Each row was made from one walk, in order. Every step used is in the known rows, and no mark comes twice. Write each row's walk.
Known rows
bages -> zazov -> tumes: [ 17   2   5   1  -7   3 -13  18 -19  18  26 -12   6   1   3 -18  21  21
  45 -22  17   4 -15 -21   9  11 -32  -6]
bages -> zazov: [  9  -5 -10  -1  -8   7   1   6  -7  14   3   0  29  -9   7  -9   9  14
  34 -13  10  -3   8   5   9  -6  -6  -6]
bupe -> zazov: [  2  11  -1  -4  -6  -3  18  -2 -19 -23  29   9  23  21   6   8  -2 -17
  27 -32  10  -6  -5  -3  11  17  -2  -2]
tumes -> tuno -> bupe -> zazov -> kezop: [-27  22  45 -28   5  -4   1 -21   5 -32  42 -17 -25  23  31 -11  21 -28
  14 -49  -2   3 -50 -16   0  47 -36 -18]
luteden -> talug: [  3 -31   9  -8   6  10 -21 -11  12  -6   7   4  -1   2  -7  25 -18  -1
 -31 -25  12   2  10   3 -20   6 -13  -2]
raku -> seminov -> luteden -> talug -> zazov -> tumes: [  7 -21  27   6  15   8 -22   9   3 -31  23  24   5 -10 -31  30 -32 -13
 -27 -51  20  -5 -10   0 -15   4 -45  -3]
talug -> zazov -> seminov -> luteden -> bupe: [ -9   7  14 -18  51  15   4 -30  28 -37  25  14 -10 -21  -7   2  -2 -27
   2 -37   4 -48 -30  10   8 -11  -5   6]
tumes -> tuno: [ -7   4  17 -11   9   3   1 -10  14  -5   6   2 -11   6   6  -2  20 -16
 -10 -16  -4   5 -30   0 -10   4 -23  -2]
tumes -> tuno -> talug: [ -9 -24  29 -11   1  11 -21 -15  28 -15  13   4 -21   7  -1  19  15 -16
 -31 -30   3   5 -25   0 -34  15 -34  -4]
talug -> zazov -> seminov -> raku: [ 11   3 -11  16  25  17  -8 -12  27  -7  29  13  -9   5  -6   5 -15   2
  10  -2   6 -35 -16  -2  13 -30  16  21]
luteden -> bupe -> zazov: [-16  -1  24 -25  20   5  29 -27  -1 -33  35  -6   9   9  20  12  15 -27
  18 -40   5  -6 -15   4  15  35  -7 -11]
talug -> zazov: [  2   4   3  17  14  24 -16 -10   6 -23  28   5  22   0  11  14  -5  -9
  18 -10  12 -16  -3  10  25  -5  -2   4]
seminov -> luteden -> bupe: [-19 -11  21 -36  23   9  21 -19  14 -28  -4   3  -2 -28   2   7   8 -27
 -27 -29  -4  -9 -16  14  -5  10 -21 -12]
talug -> zazov -> tumes -> luteden: [ 10  11  27  11  19  22 -30  -8   2 -23  54  -4  -8   5  15   4  20  -6
  18 -28  22  -6 -47 -12  15  24 -42  -7]
bupe -> zazov -> seminov -> luteden -> talug: [  6  -1   0 -31  16  -8  12 -11   4 -32  26  31  -1   7 -30  11 -22 -26
 -10 -70  15 -36 -18  -6 -26   2 -10   5]
seminov -> luteden -> talug -> zazov: [  1 -25  10  -9  15  31 -23 -12  18 -39  19  24  24 -18  -8  36 -27 -25
 -36 -51  19 -19   1  21  -7  -6 -29   0]
zazov -> kezop: [-10  20  12   2 -16 -15 -26  14 -16   9  10 -27 -33   8  13 -23 -15  12
  11  -1  -3  -4  -1 -22   2   1  -5 -15]
kezop -> zazov -> seminov -> luteden -> talug: [  1 -20  16 -21  16 -22  -5 -18   9 -14   8  10 -11  15 -31  -9 -24 -16
 -21 -66  11 -49 -12  -5 -10  -7 -14  -1]
kezop -> zazov -> bages: [ 23 -10  20  -6 -17 -12  20 -11 -14 -18  26 -26  38  17   8 -17 -16 -17
  43 -35   9 -15  15   3  41   8  -6   5]
raku -> seminov -> zazov -> bages: [ 20   9  11  16 -10 -12  23   5  17 -18  -2  10  41   8 -16  21 -37  -6
  26 -10  -1   3   0   9  28  -5 -17  12]
tuno -> tumes -> luteden -> seminov -> raku: [ 16 -18  21   9   4  21  14 -10   5   5  30  19 -19   8  -6  28  16 -10
 -67  -6  25  -1 -44 -18 -63  20   4  -6]
kezop -> zazov: [ -4  -7  15   5  -7 -18   1  -9 -14  -3  12 -11  14  29   4 -11  -3  -6
  15 -30   6 -19   2  -3  26   8  -4  -9]
tumes -> tuno -> seminov: [  5 -18   9  -5  -6   2   8 -12  14  -1  11   3 -12   5  -7   2  25 -12
 -27 -16   4  -7 -40 -15 -49   3  -7   7]
seminov -> zazov -> bupe: [  0  19  20  21  11  15  -7   0  32  -5 -28   8  17  12   3  24 -21 -29
  12 -12  -6 -17 -43  11  27  14 -19   5]
seminov -> luteden: [ -4   0   1 -17   1   3   9   5   2 -15 -11  16   7 -19 -12   4  -5 -15
 -21 -19  -1  -8  -6  10  -9  -6 -16  -3]
tuno -> tumes -> luteden: [ -7   3  33   6  13   9  -1 -12   1 -11  17   8 -16   1  12  18  17 -14
 -25 -19  20   5 -53 -11 -34  31 -20 -16]
raku -> seminov -> luteden: [ -3  -4   5  -2   2 -14  18  15  -1 -12 -20  27  10 -20 -29   7 -22 -10
 -23 -17  -4   1  -1  10 -16 -12 -12  -5]

Write each row's walk
[ 11  -2   7   7   4  23  -2  12   5  17 -23  -4  30 -18  14  -9  -4 -15
  41 -20   6 -10 -16  13  10   7  -8  -6] | bages -> zazov -> bupe
[ 14  16   5  11 -15  -6 -13   5  -2  11  18  -1 -13  28 -19   5 -12   8
 -26  -3   7 -25 -11 -21 -10   1   5  -3] | luteden -> seminov -> zazov -> kezop
[  9 -17   5   3  34  19 -34 -23  26 -19  30  13  -9   4 -15  21 -26  -6
 -11 -39  20 -36  -6   1  -9 -10  -2  13] | luteden -> talug -> zazov -> seminov
[ 10   3  29  14  11  13   5 -16  10  -7  27  26  -5  19 -11  37  16 -16
 -52 -21  26 -13 -61 -16 -43  32 -14  -9] | tuno -> tumes -> luteden -> seminov -> zazov
[ -7  28  11  -3 -20 -15  -5  11 -33 -14  39 -16  -6  27  17 -13 -14  -5
  37 -34   9 -10  -5 -21  13  18  -6 -14] | bupe -> zazov -> kezop
[ 10   9  18  19  15  20 -30   1  -7 -20  49  -7  -4   8   6   4   7  -2
  28 -19  19 -12 -24 -15  25  12 -28   5] | talug -> zazov -> tumes
[ -9 -19  25 -36   9   6  39 -30  13 -39  29  12   3  -2  -2  14  33 -46
 -28 -62   8 -20 -55  -4 -45  24 -27  -2] | tumes -> tuno -> seminov -> luteden -> bupe -> zazov
[ -7  13  43 -27  15   5   8 -22   0 -39  56  -6 -15  18  20   1  37 -21
  15 -52  13   8 -60 -22   1  75 -44 -17] | tuno -> bupe -> zazov -> tumes -> luteden
[  5  18  19  27   1 -20  -5  16   6  -2   7  12  -3  25 -26  18 -14  10
   9 -13   1   4 -31 -19  15  10 -38   2] | raku -> seminov -> zazov -> tumes
[ 13  -5   9  25  -4  13   4  -4  28   1 -19  10  15  11 -12  27 -11 -21
 -11 -11   5 -30 -51  -6 -18  13  -2  16] | tuno -> seminov -> zazov -> bupe
[ 19 -14  12 -15 -12   7   0  10  -6   4  27   3   2  -9 -13 -13  38   0
   7 -49  20  -8 -52 -26 -37   9 -50  -1] | bages -> zazov -> tumes -> tuno -> seminov -> luteden
[  4 -24  26  -4  26  44 -26  -8  26 -37  -4  20  24 -26  -3  37 -37 -47
 -30 -56  16 -24 -18  26  -6   4 -30   0] | seminov -> luteden -> talug -> zazov -> bupe
[ -7  10  35 -19  11   1   7 -13  -9 -36  51  -9  -9  21  12   0  25 -18
  24 -44  11   3 -40 -23  11  62 -32  -6] | tuno -> bupe -> zazov -> tumes
[ 12   8 -17  -7  10  -8   4   1   4  21   2   5   1  -8 -13 -27   6  17
  38 -18   7 -28  -8  -7  -5 -20   8   4] | bages -> zazov -> seminov
[ 13  -9  28   3  12  14   8 -13  -5  -1  27  16 -16   4  -7  19  23 -17
 -55 -17  26  -8 -47 -18 -63  31   0 -13] | tuno -> tumes -> luteden -> seminov
[  4  -6   1   4   6 -23  11 -11   8  11  17  -3 -18  35 -16 -21 -12   5
   5 -21   1 -39 -11 -15  13 -18  13  10] | kezop -> zazov -> seminov -> raku
[ -1  14  21  32  11  -1   4  11  27  -2 -37  21  18   9 -15  27 -37 -21
   6 -12  -7  -8 -33  11  17   6 -15   1] | raku -> seminov -> zazov -> bupe
[-15   4  21 -20  10   4  20 -24   3 -40  32   1  14  13  16   8  14 -22
  16 -35   4   0 -20  -1  10  47 -10  -7] | tuno -> bupe -> zazov
[ 12 -16 -11 -26  13   3  -5  -2  15   5   0  21   5 -22 -27  -6 -12   4
   0 -50  14 -32  -6   2 -27 -21 -16   2] | bages -> zazov -> seminov -> luteden -> talug
[-11  10  24 -39  38  -2  29 -41  20 -28  36   4 -21   5  11  -4  29 -27
   7 -49   6 -21 -56  -4 -11  34 -12 -15] | tumes -> luteden -> bupe -> zazov -> seminov
[ 11   8 -17 -20   9  -6  11   5   6   9  -5  17   7 -24 -23 -25   1   5
  22 -32   5 -33 -13   1 -13 -26  -6   3] | bages -> zazov -> seminov -> luteden
[ 27 -22  -3  -7  -3  20  17 -10  16  13  20  17 -10   2 -10  11  16  -1
 -61   4  10   0 -21  -2 -45   2  11  -4] | tumes -> luteden -> seminov -> raku
[ 17 -36  31   7  15  28 -42 -19  15 -24  60   1 -13  15  -7  31   7 -12
 -27 -55  33 -14 -40 -23 -34  21 -43  10] | luteden -> talug -> zazov -> tumes -> tuno -> seminov
[ 31   6  10  10  -2   3  -6   3   0   8  29  11  -9  30 -34  15  10   2
 -25  -9  14 -17 -29 -29 -13  16 -13   9] | luteden -> seminov -> zazov -> tumes
[  3  -8  26 -31   8  -5  55  -9  -1 -51  17  11  38 -20  -9  12 -21 -42
  14 -53   2  -2  -1  17   7  16 -18  -5] | raku -> seminov -> luteden -> bupe -> zazov -> bages
[ 12 -28  -3   7  27  26 -28 -21  36 -13  34  16 -10   7 -13  29 -31   1
 -22 -28  19 -29  -2   1  -8 -20   1  17] | luteden -> talug -> zazov -> seminov -> raku
